Known rows, with every way that one mark hangs from another
Z39(Z3 Z153(Z974(Z396))): -3.94 1.13 -3.27 -3.16 -0.02 3.70 4.39 1.71 2.12 1.77 1.38 0.80 -3.64 1.21 -1.79 3.05 -1.13 4.34 -2.98 1.68
Z459(Z974(Z153)): 0.10 -1.06 -0.04 -3.83 1.16 0.89 3.05 1.91 2.65 2.68 -2.17 1.76 -0.84 0.39 -0.73 0.48 -4.49 1.46 2.15 -1.97
Z464(Z39(Z3) Z974(Z153 Z459)): -3.87 1.63 1.43 -2.75 0.39 4.47 -0.73 8.64 0.13 0.61 -3.08 5.27 -2.26 0.61 -0.16 -1.52 -1.16 0.92 -0.56 -5.83
Z974(Z153 Z396 Z459 Z464(Z39)): -7.17 -0.72 -0.59 -5.19 1.53 4.50 1.37 6.48 2.12 1.99 -6.82 2.80 -2.01 0.16 1.89 2.73 -4.50 4.65 1.08 -7.42
Z153(Z974(Z396 Z459 Z464)): -4.81 -1.11 -3.27 -3.46 -0.16 3.60 4.25 4.40 1.06 2.16 -4.82 1.41 -1.25 0.39 -0.46 4.71 -3.25 3.84 -0.12 -2.06
Z39(Z464): 0.07 1.66 -1.04 -1.76 2.21 2.83 1.29 0.97 -1.56 -0.44 -2.76 1.51 1.55 -1.36 1.12 1.80 -0.87 0.46 -0.42 -4.69
Z974(Z153 Z396 Z459 Z464): -7.29 -1.16 -1.38 -5.31 1.34 2.85 2.49 4.53 1.95 3.40 -6.87 1.16 -1.16 1.16 2.65 4.04 -5.17 4.80 0.57 -6.95
Z153(Z974(Z396)): -1.44 0.16 -2.40 -1.78 -0.64 3.54 4.57 2.45 2.21 0.24 -1.48 1.32 -1.44 -1.33 -2.75 4.31 -3.50 2.37 -0.74 2.49
Z974(Z459 Z464(Z39)): -3.45 0.38 -0.64 -2.63 1.23 4.33 -0.27 5.13 -0.38 1.58 -4.32 2.40 0.05 0.25 2.39 -0.04 -1.37 1.32 1.77 -7.43
Z39(Z153 Z464): -1.62 1.32 -2.22 -4.20 3.29 3.37 3.97 -0.89 -1.96 0.20 -0.46 0.87 0.57 -1.08 2.78 1.87 1.82 2.73 -1.98 -5.18
Z39(Z3): -0.63 2.60 -0.47 0.11 -0.32 2.40 -0.85 2.10 1.40 1.39 -0.07 1.06 -0.94 1.17 -1.05 0.12 -2.94 -0.32 -0.57 -0.70
Z153(Z974): -1.21 -0.36 -2.33 -2.18 -0.07 2.33 4.06 1.60 1.33 -0.68 -0.86 0.93 0.14 -1.27 -1.43 2.27 -1.79 1.17 -0.32 0.60
Z3(Z39(Z153(Z974(Z464)))): -2.42 -1.77 1.02 -2.50 0.69 3.27 3.71 -2.73 0.70 2.76 -1.74 0.29 -0.11 1.59 1.98 -0.55 -2.34 2.99 -1.93 -0.60
Z3(Z39): 1.38 0.45 3.20 0.59 -0.39 2.70 0.74 -2.05 1.16 2.52 -2.22 1.15 0.34 0.58 0.52 -1.54 -4.72 -0.13 -1.03 0.21
Z39(Z3 Z153(Z974(Z396)) Z464): -4.51 1.27 -3.88 -4.28 1.85 4.14 4.06 2.14 -0.27 1.03 -1.16 1.58 -2.79 1.13 -0.87 4.01 0.40 5.16 -3.92 -1.83
Z3(Z39(Z153 Z464(Z974))): -0.17 0.37 2.82 -1.67 1.87 4.27 2.55 -1.38 -2.36 2.46 -2.53 2.24 0.45 0.74 2.65 -1.18 -0.88 1.41 -3.01 -3.11
Z464(Z39 Z974): 1.32 1.91 2.37 0.44 0.41 6.16 -0.27 5.95 -1.09 -0.97 -0.32 4.22 0.07 -2.25 -0.68 -1.61 -0.80 -2.30 0.99 -2.18
Z974(Z153 Z464): -5.16 -1.84 -0.04 -3.90 2.24 1.89 0.91 1.34 1.12 0.65 -3.93 -0.30 1.89 0.39 3.71 1.05 -4.07 1.55 1.98 -6.72
Z459(Z974(Z464)): 0.76 -1.18 0.05 -1.54 1.06 2.53 1.19 2.38 0.82 3.85 -2.55 1.17 0.44 1.21 -0.02 0.21 -4.09 -0.23 3.65 -2.58
Z974(Z396 Z464): -2.13 0.39 -0.24 -0.50 0.53 4.78 0.71 2.52 0.97 2.43 -3.19 0.35 0.21 -0.04 0.73 3.29 -5.27 0.94 1.63 -1.92
Z464(Z39(Z3 Z153)): -1.58 2.66 -0.35 -1.78 1.02 4.99 0.26 2.87 1.33 0.07 1.76 2.36 -2.47 -0.24 -0.49 -1.33 0.34 1.44 -0.94 -1.93

Rows
-3.15 0.95 -0.40 -3.85 2.09 3.71 2.49 5.32 -2.06 1.08 -5.73 3.70 -0.13 -0.76 1.39 3.35 -1.72 2.33 -1.37 -6.55 -> Z39(Z464(Z974(Z153 Z396 Z459)))
-4.77 -0.81 -2.60 -3.31 0.14 4.98 3.15 6.00 1.36 1.18 -4.67 2.64 -1.91 -0.32 -1.15 3.59 -2.61 3.76 0.20 -2.54 -> Z153(Z974(Z396 Z459 Z464(Z39)))
-2.93 0.20 -3.50 -3.37 -0.79 3.03 5.47 4.01 1.91 1.50 -3.24 2.10 -2.35 -0.53 -2.20 4.68 -2.69 3.87 -1.52 0.36 -> Z153(Z974(Z396 Z459))
-4.44 0.29 -4.57 -6.35 2.32 3.83 6.97 1.87 -1.10 0.93 -2.87 2.04 -1.94 -0.68 0.68 4.97 1.67 6.30 -3.49 -3.91 -> Z39(Z153(Z974(Z396 Z459)) Z464)
-1.86 -2.48 0.11 -3.93 1.91 1.49 1.78 2.49 1.93 3.36 -3.74 1.06 0.26 1.43 1.02 0.40 -4.89 1.49 3.37 -4.56 -> Z459(Z974(Z153 Z464))
0.88 2.34 2.46 0.82 -0.17 7.38 0.24 7.06 -0.09 0.03 -1.00 4.62 -1.46 -2.44 -2.05 0.32 -2.63 -1.22 0.67 -0.21 -> Z464(Z39 Z974(Z396))
-3.58 -0.79 -1.51 -1.73 0.51 4.16 0.75 4.40 1.07 -0.45 -2.27 1.62 -0.24 0.30 -1.08 0.84 -1.94 1.26 0.89 -2.25 -> Z153(Z974(Z464(Z39(Z3))))
-5.01 -1.49 0.84 -3.76 2.47 3.63 -0.36 3.38 1.48 -0.64 -3.79 1.30 1.06 -0.63 2.82 -0.40 -3.37 1.49 2.49 -7.33 -> Z974(Z153 Z464(Z39))
-4.17 -0.03 -4.55 -6.57 2.86 2.80 6.51 1.06 -1.88 0.21 -2.29 1.67 -0.67 -0.52 1.88 3.31 3.00 5.34 -3.23 -5.43 -> Z39(Z153(Z974(Z459)) Z464)
-2.69 1.49 -1.64 -2.71 0.60 4.89 1.76 3.24 1.62 -0.59 1.61 2.56 -2.94 -0.26 -1.50 -0.45 0.53 2.51 -1.43 -0.89 -> Z464(Z39(Z3 Z153(Z974)))
-3.24 0.25 -3.80 -5.07 2.58 4.14 6.40 0.76 -0.87 0.06 -1.46 1.35 -1.12 -1.28 0.37 4.67 0.91 5.02 -2.91 -2.20 -> Z39(Z153(Z974(Z396)) Z464)
-3.48 0.61 0.42 -3.31 0.16 3.71 3.20 6.06 0.17 2.09 -4.01 3.43 -1.43 -0.40 0.53 2.75 -3.49 2.02 -0.94 -3.47 -> Z464(Z974(Z153 Z396 Z459))
0.54 -0.41 0.66 -1.00 0.74 4.99 0.74 4.97 2.02 3.79 -3.12 2.87 -1.78 0.20 -1.98 1.14 -5.18 0.83 3.71 -1.16 -> Z459(Z974(Z396 Z464(Z39)))
-3.29 -1.70 0.31 -3.40 0.56 2.99 4.28 -1.76 0.47 3.57 -2.82 0.84 -0.64 1.95 2.33 -0.27 -1.83 3.95 -2.49 -1.95 -> Z3(Z39(Z153(Z974(Z459 Z464))))
-0.73 1.94 0.22 -0.94 -0.58 4.73 2.55 5.95 -0.83 2.74 -2.88 3.54 -1.25 -0.44 -0.34 2.64 -2.73 0.34 -0.86 -1.51 -> Z464(Z974(Z396 Z459))
-0.49 2.13 1.44 -1.14 0.70 7.69 2.39 5.48 -0.39 0.38 0.87 4.13 -2.17 -2.18 -0.83 0.47 -0.52 0.68 -0.68 -0.65 -> Z464(Z39(Z153) Z974(Z396))
-4.29 -0.98 -3.15 -4.16 1.22 4.30 5.71 0.72 0.88 1.33 -0.24 -0.04 -1.06 -0.25 0.86 3.73 -1.00 4.23 -1.02 -0.67 -> Z39(Z153(Z974(Z396 Z464)))
-1.30 -0.73 0.89 -2.07 -0.14 3.68 4.84 -2.43 1.72 2.99 -1.08 1.03 -1.79 0.80 -0.03 0.62 -3.21 3.75 -2.98 2.22 -> Z3(Z39(Z153(Z974(Z396))))
-2.14 -2.10 0.09 -3.60 1.32 2.69 2.41 3.46 2.97 4.14 -4.47 1.46 -1.23 1.24 -0.39 2.44 -6.56 2.57 2.98 -2.56 -> Z459(Z974(Z153 Z396 Z464))
-0.32 0.30 1.67 -2.31 1.95 3.39 2.71 -3.27 -0.98 2.46 -2.35 1.30 0.23 0.77 2.62 -0.63 -1.35 2.52 -2.93 -2.91 -> Z3(Z39(Z153 Z464))
-1.11 0.43 2.25 -2.54 1.71 3.94 2.92 -0.49 -2.68 3.21 -3.48 2.85 -0.08 1.28 3.18 -0.83 -0.19 2.34 -3.34 -4.39 -> Z3(Z39(Z153 Z464(Z974(Z459))))
0.88 -0.84 0.73 -1.43 1.25 3.91 0.16 4.00 1.08 2.82 -2.57 2.41 -0.27 0.45 -0.65 -0.88 -3.56 -0.31 3.97 -2.92 -> Z459(Z974(Z464(Z39)))
-4.93 0.96 -4.05 -4.72 0.24 2.33 4.49 1.98 1.12 2.09 0.46 1.16 -3.07 2.03 -0.28 1.81 1.07 4.61 -3.40 -1.51 -> Z39(Z3 Z153(Z974(Z459)))
